Every row comes from one small tree of marks. The marks that hang from a mark follow it in brackets, in the order of their numbers. Every link used is in the known rows. Which tree was each row made from?
Known rows:
Z_746(Z_96 Z_959): [ 1.28  0.22 -0.30 -4.58  1.74  0.97  1.40 -2.85 -1.43 -3.07 -0.43 -1.92
 -0.19  0.77 -0.06]
Z_15(Z_645(Z_959)): [-1.75  0.93 -0.04 -1.00 -0.28  0.21  1.67 -0.84 -3.25 -1.62  1.11 -0.62
 -0.11 -0.27  1.05]
Z_959(Z_451 Z_484 Z_739): [ 3.08  2.31 -0.42 -0.45 -4.37  1.98 -1.84 -1.00  1.02 -0.95  0.47  3.98
 -0.36 -2.32 -1.18]
Z_746(Z_959): [ 0.75  0.57  0.00 -2.37  0.68 -0.43  1.50 -1.45 -1.68 -1.70  0.15 -0.59
 -0.08  1.10  1.33]
Z_959(Z_171 Z_451 Z_484 Z_645): [ 2.87  2.61  0.02  1.61 -6.43  1.12 -2.74 -0.91  0.77  0.25 -0.63  0.65
 -0.52 -4.73  0.38]
Z_959(Z_171 Z_451 Z_484 Z_645 Z_739): [ 4.31  3.15  0.01  1.76 -7.69  1.40 -1.98 -1.21  1.46 -1.07  0.16  2.91
 -0.34 -4.62 -0.93]
Z_739(Z_959(Z_451)): [ 2.77  0.07  0.34 -2.63 -0.64  0.72 -1.79 -1.29 -1.06 -1.12 -0.45  1.37
 -0.21 -0.13  1.74]
Z_645(Z_959(Z_171 Z_451 Z_484)): [ 2.27  1.14  1.81  0.77 -4.26  0.55 -4.24 -1.14 -1.29 -0.89 -0.64 -0.87
 -0.57 -2.97  2.24]
Z_746(Z_959(Z_484)): [ 0.15  1.22  0.35 -0.94 -0.60 -0.30  0.54 -1.57 -1.03 -1.00 -0.21  0.59
 -0.05  0.08  1.53]
Z_849(Z_171): [ 1.43  0.86 -0.10  2.15 -0.35 -2.08  0.26 -1.64 -0.71 -1.67 -0.34  1.34
 -0.34  0.77 -0.40]
Z_746(Z_959(Z_171 Z_451)): [ 2.95  0.82  0.52 -1.94 -1.61 -0.80 -2.55 -1.82  0.08 -1.57 -0.80 -2.52
 -0.43 -2.34  1.80]
Z_739(Z_959(Z_171)): [ 1.67  0.15  1.00  1.04 -1.43 -0.89 -1.86 -1.16 -1.66 -1.01 -1.08 -0.08
  0.26  0.66  3.31]
Z_746(Z_96 Z_959(Z_171 Z_451 Z_484 Z_645 Z_739)): [ 4.87  2.15  0.40 -2.63 -4.31  1.48 -1.03 -3.70  1.35 -3.67 -0.58  0.29
 -0.41 -4.19 -1.43]
Z_55(Z_484): [ 0.09  0.58 -1.28  0.28  0.34  0.42  0.38  0.06 -1.84  1.55  0.52  0.59
  0.37  0.81 -1.25]
Z_746(Z_96 Z_959(Z_171 Z_451 Z_484 Z_739)): [ 4.28  1.58  0.57 -2.55 -2.86  1.08 -2.93 -3.67  1.55 -3.39 -1.07 -0.39
 -0.35 -3.41 -0.57]
Z_959(Z_171 Z_451 Z_739): [ 4.33  1.79 -0.18  0.21 -4.70  0.73 -3.15 -1.03  0.97 -1.60  0.00  0.75
 -0.31 -2.75 -0.20]
Z_645(Z_959): [ 0.70  0.23  0.91 -1.19 -0.77  0.75  0.74 -0.58 -3.65 -1.67  0.66 -0.34
 -0.26  1.41  1.65]

Which tree is each row?
[ 2.74  0.89  1.29  0.94 -3.38 -0.04 -4.77 -1.54  0.15 -0.27 -1.59  0.97
 -0.12 -2.38  2.90] | Z_739(Z_959(Z_171 Z_451 Z_484))
[ 2.60  0.86  1.48  0.99 -3.48 -0.02 -0.62 -0.99 -2.45 -2.72  0.60  0.06
 -0.02  0.23  1.41] | Z_645(Z_959(Z_171 Z_739))
[ 3.12  1.46  1.19 -1.20 -3.83  1.75 -1.52 -1.27 -1.24 -2.16  0.85  2.76
 -0.47 -1.51  0.01] | Z_645(Z_959(Z_451 Z_484 Z_739))
[ 1.67  1.38  1.15  2.46 -4.21 -0.29 -0.84 -1.31 -1.28 -0.56 -0.98  1.91
  0.25 -1.03  2.66] | Z_739(Z_959(Z_171 Z_484 Z_645))
[-1.07  1.94  0.25  0.37 -2.34  0.55  1.45 -1.18 -2.15 -2.06  1.39  2.37
  0.06 -1.00  0.10] | Z_15(Z_645(Z_959(Z_484 Z_739)))
[ 3.34  1.48  1.11  0.89 -4.87  0.35 -2.92 -1.59 -0.07 -0.48 -1.13  1.72
 -0.15 -3.08  2.10] | Z_739(Z_959(Z_171 Z_451 Z_484 Z_645))
[ 3.69  0.81  0.87 -2.55 -2.69  1.54 -0.61 -1.16 -1.85 -2.87  1.21  1.55
 -0.48 -0.53 -0.19] | Z_645(Z_959(Z_451 Z_739))
[ 4.23  0.95  1.43 -0.57 -4.22  0.57 -2.78 -1.26 -1.28 -2.75  0.42 -0.15
 -0.41 -1.92  0.84] | Z_645(Z_959(Z_171 Z_451 Z_739))
[ 3.45  1.91 -0.37 -0.01 -5.05  0.93 -1.72 -0.74  0.09 -0.52 -0.22 -0.79
 -0.52 -3.68  0.09] | Z_959(Z_171 Z_451 Z_645)
[ 4.96  2.41 -0.35  0.13 -6.35  1.20 -1.11 -1.04  0.73 -1.82  0.54  1.57
 -0.34 -3.51 -1.12] | Z_959(Z_171 Z_451 Z_645 Z_739)
[ 1.31  1.94  0.73  1.05 -3.57 -0.83  0.53 -1.74 -0.67 -1.06 -0.51 -0.25
 -0.05 -1.90  1.69] | Z_746(Z_959(Z_171 Z_484 Z_645))
[ 3.66  2.95 -0.62 -0.51 -6.00  2.43  0.21 -1.11  0.86 -1.23  1.02  4.76
 -0.37 -3.13 -2.09] | Z_959(Z_451 Z_484 Z_645 Z_739)
[ 3.37  0.64  0.18 -2.61 -2.14  1.04 -0.02 -1.34 -1.29 -1.33  0.03  2.09
 -0.23 -0.79  0.94] | Z_739(Z_959(Z_451 Z_645))
[ 2.46  3.04  0.06  3.46 -6.91  0.68  0.22 -0.90  0.17 -1.10  0.32  3.15
  0.12 -2.30 -0.30] | Z_959(Z_171 Z_484 Z_645 Z_739)
[ 1.81  2.39  0.26  3.59 -5.21  0.26 -1.91 -0.87  0.39 -0.85 -0.20  2.40
  0.14 -1.55  0.52] | Z_959(Z_171 Z_484 Z_739)
[ 0.67  1.03  1.81  2.31 -3.49 -0.06 -2.15 -0.84 -2.47 -0.92 -0.46 -0.68
 -0.17 -0.87  2.79] | Z_645(Z_959(Z_171 Z_484))
[ 1.25  1.44 -0.12 -3.23 -0.95  1.51  2.47 -3.07 -1.05 -2.61 -0.34  0.15
 -0.20 -0.88 -0.68] | Z_746(Z_96 Z_959(Z_484 Z_645))
[ 2.24  2.42 -0.62 -0.66 -4.71  2.16 -0.44 -0.79  0.15  0.12  0.22  2.47
 -0.59 -3.33 -0.77] | Z_959(Z_451 Z_484 Z_645)
